Each row was made from one path, in order. Every step used is in the known rows, and no mark comes twice. Write each row's path.
Known rows
d y n u w f: -0.875 -1.224 -1.335 1.191 3.765 1.293 1.175 -1.443 1.654 0.449 1.597
 1.780 1.096 -5.642 4.760 -0.658 -2.624 -1.954 -0.832 0.961 -4.763 2.764
 0.077 0.746
f w: -1.015 -1.798 0.282 -0.593 2.360 -0.441 -1.098 -0.423 2.487 1.062 0.628
 -0.158 -0.211 1.420 -0.697 -0.407 0.969 -0.424 -0.275 -1.078 -0.612
 -0.966 0.061 -0.457
y n u w d: 0.034 -3.279 -0.457 0.151 4.824 3.862 2.753 -0.836 0.305 2.478 1.530
 1.652 2.313 -2.795 4.212 0.042 -1.774 -1.854 -2.031 -1.385 -2.087 1.529
 0.832 0.989
g w l n u: -4.205 -1.978 0.472 1.301 0.539 1.813 -0.378 -3.653 -0.406 -2.881 -0.434
 -0.488 0.410 1.534 2.107 -0.918 0.605 -4.213 -1.244 -3.635 -2.404
 -0.183 0.849 2.652
d g y n u w: -2.593 -1.785 1.440 3.351 5.011 3.969 1.400 0.528 -0.604 -1.128 0.522
 0.308 2.103 -3.313 4.315 -1.097 -0.898 -2.662 -1.434 0.130 0.180 -1.518
 1.690 -0.342
l n u w d g y: -4.213 -4.513 2.364 2.110 3.438 5.456 1.040 -0.985 0.600 -0.286 1.593
 1.142 2.642 -3.022 4.556 -0.983 -3.358 -3.925 -3.041 -0.880 0.417
 -2.228 3.925 1.936
u n l: -0.281 -1.765 -2.145 0.893 -1.523 1.321 -0.501 0.187 1.300 0.593 1.405
 0.457 -0.323 -1.936 -0.671 -1.650 2.664 -1.339 -2.452 1.007 -3.503
 2.299 -1.099 1.973
y n u w l: -1.435 -2.933 -0.575 1.194 3.471 2.875 0.814 -2.026 -0.384 0.515 2.013
 0.306 1.129 -2.574 3.538 -1.025 1.198 -2.735 -1.459 -2.778 -2.912 2.476
 1.255 2.770
u w d n: -1.399 -3.902 -4.102 -0.912 3.230 1.697 0.515 -0.395 1.306 3.655 3.501
 2.753 0.013 -3.729 2.651 -0.095 -0.310 0.923 -2.503 -0.672 -0.949
 -0.792 2.202 0.209
f w n u: -3.039 -2.097 -0.814 0.880 2.223 1.404 -1.117 -1.461 3.353 2.349 3.271
 -0.845 0.137 1.539 -0.729 -1.232 1.700 -1.540 -3.226 -2.818 -2.873
 -0.064 -0.081 0.019
u n y: -0.314 -1.735 -0.920 0.850 -0.071 1.630 0.806 -0.123 1.284 0.928 1.880
 0.114 -0.679 -1.789 2.445 -2.227 0.406 -0.509 -2.871 1.571 -4.135 1.887
 -1.470 1.627
d y n: -1.167 -0.055 -1.840 -0.553 1.079 -0.395 -0.490 -0.175 -1.950 -0.275
 -0.363 1.904 -0.253 -4.169 1.467 1.406 0.058 -2.658 -0.997 -1.835
 -0.506 1.255 -1.564 0.666
u w d g: -1.462 -4.315 -0.091 -1.076 5.653 3.457 1.630 -1.293 1.266 4.123 1.220
 1.527 1.192 -3.605 3.841 -1.826 -2.721 -0.938 -1.614 -1.090 0.962
 -2.623 3.471 0.130
y n: -0.382 -0.533 -1.214 0.616 2.140 -0.038 0.816 -0.202 -1.341 0.083 -1.137
 1.218 0.393 -1.358 0.283 0.131 1.500 -0.459 -0.504 -1.048 0.495 1.615
 -1.527 1.200
g w n l: -2.066 -2.110 -4.144 1.437 1.035 -0.463 -1.259 -1.569 1.709 1.291 1.044
 0.126 0.226 -0.516 1.193 -1.984 2.521 -1.780 -2.997 -2.540 -2.841
 -1.031 -0.150 -0.232
d w l: -2.261 -2.017 -1.952 -1.816 2.352 0.226 -0.448 -2.758 -2.662 0.647 1.396
 1.210 -0.177 -3.961 1.987 0.768 0.473 -2.323 0.991 -3.651 -1.004 -0.784
 0.538 2.751
g w l: -2.044 -1.491 -0.533 -0.544 2.067 -0.588 -0.330 -2.999 0.154 0.268
 -0.132 -1.072 0.384 -0.580 1.738 -1.072 0.606 -1.884 0.131 -2.733
 -0.286 -1.706 1.120 -0.374
d f: 0.598 -0.383 0.483 -0.188 0.363 0.532 -2.080 -0.494 -1.065 -0.581 -0.250
 1.473 -0.078 -2.044 -0.712 1.438 -1.406 0.084 0.591 2.764 -0.643 -0.419
 -0.786 2.502
d g y n: -3.115 -0.808 0.846 2.064 3.627 1.061 0.247 0.571 -2.400 -1.060 -1.395
 1.073 1.525 -3.894 0.731 -0.702 0.608 -2.094 -1.023 -0.345 3.757 -1.763
 0.173 0.599
g y n l: -1.345 -1.055 -1.387 2.523 -0.442 -0.197 -0.731 1.624 -1.742 -2.044
 -0.474 1.302 1.655 -3.296 0.172 0.062 2.053 -2.780 -1.900 0.038 -0.020
 1.028 -0.974 2.022
g y: -0.607 0.462 1.133 1.202 -0.688 -0.287 -0.426 1.052 -0.302 -1.303 0.745
 -0.886 1.278 -1.501 0.645 0.648 -0.309 -0.740 0.056 0.875 1.591 -1.319
 0.628 -1.367
f w d y n: -2.672 -3.717 -1.822 -3.112 4.832 0.309 -0.451 -1.159 0.698 3.443 1.049
 2.782 0.782 -4.779 1.195 1.088 -0.741 -3.863 -2.948 -4.288 0.025 -0.210
 -0.740 0.768
g y n u w l: -1.945 -2.371 0.860 2.765 2.686 2.358 0.480 -0.910 -0.589 -0.689 2.833
 -0.731 2.560 -3.983 4.147 -0.330 0.706 -3.576 -1.320 -2.051 -1.429
 1.132 1.854 1.237
l n u w f: -1.597 -2.512 0.194 3.024 1.901 2.246 1.118 -2.190 3.336 -1.303 1.335
 0.905 0.920 -0.588 3.665 -1.910 -1.718 -0.439 -0.656 1.446 -4.721 2.668
 1.503 3.008
l n: -1.852 -1.382 -0.556 1.121 -0.826 0.341 -0.427 -0.923 -0.130 -1.987
 -0.819 0.840 -0.171 0.947 0.222 -0.123 0.954 -1.079 -0.697 -1.243
 -0.588 1.207 0.000 2.898
y n u w f: -0.219 -1.618 -0.441 2.271 4.895 1.679 2.153 -1.440 1.939 0.506 1.107
 1.378 1.525 -2.904 3.544 -1.729 -1.174 0.112 -0.180 1.858 -3.789 3.016
 0.038 1.455

Write each row's path
-3.191 -1.943 1.894 -0.465 2.903 2.122 0.666 0.076 -1.011 1.660 0.355
 1.081 2.207 -4.591 1.041 -0.529 -2.971 -2.340 -2.023 -0.444 4.320
 -3.774 2.455 -0.037
w d g y
-2.356 -4.295 0.157 0.868 7.120 3.073 1.885 -0.438 -0.387 2.666 0.908
 1.771 3.121 -6.572 4.716 -0.791 -1.789 -2.300 -2.207 -1.205 3.044
 -2.359 2.581 0.081
u w d g y n
-4.130 -4.974 -2.989 -1.866 3.016 0.272 -0.672 -0.451 1.593 3.488 3.270
 3.730 -0.997 -2.047 0.532 -1.250 -0.210 -0.750 -4.975 -1.307 -2.321
 -1.173 0.066 2.379
f w d n y
-0.809 -1.684 -0.484 -1.749 3.468 0.642 1.485 -1.686 0.795 2.046 -0.589
 0.573 1.562 -0.898 2.648 0.038 -2.287 -1.162 -0.554 -1.592 0.530 -2.670
 0.548 -2.437
g w d
0.337 -1.500 -0.579 1.995 3.296 2.888 1.740 -0.181 0.390 -0.110 0.670
 0.461 0.951 -0.736 3.692 -0.234 0.079 -1.154 -0.724 -0.362 -2.920 1.955
 0.060 0.395
y n u w
-1.335 -1.156 -3.270 0.085 -0.658 -0.274 -1.399 0.465 -2.020 -1.027
 -0.258 2.853 -0.347 -4.190 0.727 0.471 1.063 -4.148 -2.447 -1.813
 -2.353 2.041 -1.675 2.828
d y n l
-3.750 -1.969 0.960 1.192 -1.669 2.166 -0.810 -2.625 -1.146 -2.499 0.872
 0.176 0.155 0.383 -0.034 -0.696 0.855 -3.975 -1.988 -3.262 -2.095 2.179
 0.925 5.327
w l n u
-2.089 -0.938 -0.709 -1.612 1.745 2.537 0.766 -0.710 -2.302 1.324 0.576
 2.698 1.283 -4.927 1.795 1.558 -2.767 -4.488 -3.185 -2.532 -1.289 1.175
 -0.861 1.540
w d y n u
-4.404 -2.716 -0.811 0.109 0.920 2.601 -0.409 -3.497 -2.998 -2.449 0.813
 1.865 -0.017 -1.794 2.025 0.911 0.382 -4.602 -0.438 -4.468 -3.416 0.966
 0.400 5.823
d w l n u
-0.429 -2.761 -3.123 1.521 2.781 0.838 -0.213 -1.358 3.142 3.802 3.739
 -0.861 0.646 -2.006 3.461 -1.092 1.605 0.558 -2.092 -1.912 -2.169 0.340
 1.368 -0.752
u w n
-1.413 -3.546 0.205 -2.422 3.823 0.693 -0.121 -1.044 2.501 3.537 1.395
 1.096 0.967 -0.611 -0.360 -0.070 -0.898 -1.124 -1.821 -2.088 0.305
 -1.448 0.633 -0.026
f w d
-0.824 0.267 0.014 1.344 1.363 1.854 1.111 -0.096 -1.710 -1.370 -0.793
 0.930 0.535 -0.231 0.318 0.327 0.505 -1.682 -0.979 -0.657 -1.231 1.882
 -1.623 1.365
y n u
-3.882 -3.174 -1.765 -1.487 2.768 2.113 -0.713 -0.626 1.462 2.516 2.848
 2.615 -0.263 -0.588 -1.630 0.319 -0.140 -1.313 -3.678 -1.385 -1.456
 -1.367 0.609 0.855
f w d n u
-3.004 -2.866 -0.251 -2.398 4.060 2.074 -0.219 -1.113 0.369 2.318 1.331
 2.471 1.027 -3.573 1.113 1.218 -1.855 -4.918 -3.518 -3.775 -1.876 0.215
 -0.701 1.041
f w d y n u
-1.875 -0.293 -1.220 1.443 -0.055 1.777 -0.214 -1.151 0.615 1.294 2.451
 -0.680 0.333 0.069 -0.341 -0.667 0.792 -1.309 -2.944 -1.468 -2.112
 0.871 -0.202 0.535
w n u
-0.517 -1.565 -2.545 1.171 0.508 0.060 -0.351 0.501 -1.620 -0.919 -1.086
 2.424 0.264 -1.599 -0.373 -0.755 2.470 -2.104 -1.972 -1.094 -1.362
 2.422 -1.624 3.294
y n l
-1.063 -2.262 0.816 0.731 1.324 2.685 0.260 -1.932 0.870 0.588 3.338
 -0.998 0.784 -1.208 3.188 -1.103 -0.232 -2.346 -1.129 -1.738 -3.392
 0.776 2.631 1.522
n u w l
-0.007 -1.255 0.712 1.649 2.611 1.719 1.654 -1.078 3.551 0.740 2.117
 0.063 1.234 -1.496 3.375 -2.060 -2.660 0.488 0.126 2.812 -4.265 1.654
 1.613 0.163
n u w f
-0.176 -2.095 0.167 -2.051 3.743 1.396 -0.697 -2.185 -0.315 1.323 -1.090
 1.923 1.447 -3.063 1.894 1.382 -3.621 -1.004 0.157 1.222 -0.048 -3.140
 -0.173 0.229
g w d f
-4.199 -4.215 1.783 0.359 1.125 2.440 -3.974 -3.508 0.376 -1.862 1.010
 1.557 -0.078 -0.283 -1.507 0.385 0.473 -4.209 -1.757 -1.532 -3.555
 0.950 0.161 7.478
d f w l n u
-4.332 -4.753 -0.382 0.012 1.652 -0.142 -2.307 -3.134 1.750 -0.261 1.112
 0.327 -0.354 0.664 -0.678 -1.012 3.088 -2.894 -1.861 -4.931 -0.976
 0.932 1.129 4.666
f w l n
-2.175 -3.670 -0.428 -0.493 0.720 4.112 0.181 -1.543 1.063 0.426 2.498
 1.869 0.898 -3.129 5.167 1.208 -3.644 -4.531 -2.950 -2.526 -3.909 0.787
 2.081 2.201
l n u w d y
0.984 -3.022 1.149 -0.693 2.918 4.511 -0.072 -1.079 0.706 2.038 2.123
 2.004 1.742 -3.744 3.337 1.343 -4.546 -1.302 -1.056 2.311 -3.092 -0.523
 1.357 2.377
n u w d f
0.209 -2.022 0.436 -2.083 1.775 1.620 -0.906 -1.153 -1.008 1.987 0.213
 2.593 1.178 -4.336 -0.035 1.777 -3.286 -0.678 -0.731 1.447 0.216 -0.719
 -0.143 3.050
w d f
-2.442 -0.759 0.186 0.230 4.317 1.248 0.500 -1.422 0.060 -0.249 -2.271
 0.038 0.157 0.054 2.263 -1.938 -1.114 -1.078 0.207 -0.763 1.565 -4.295
 1.007 -2.146
d g w
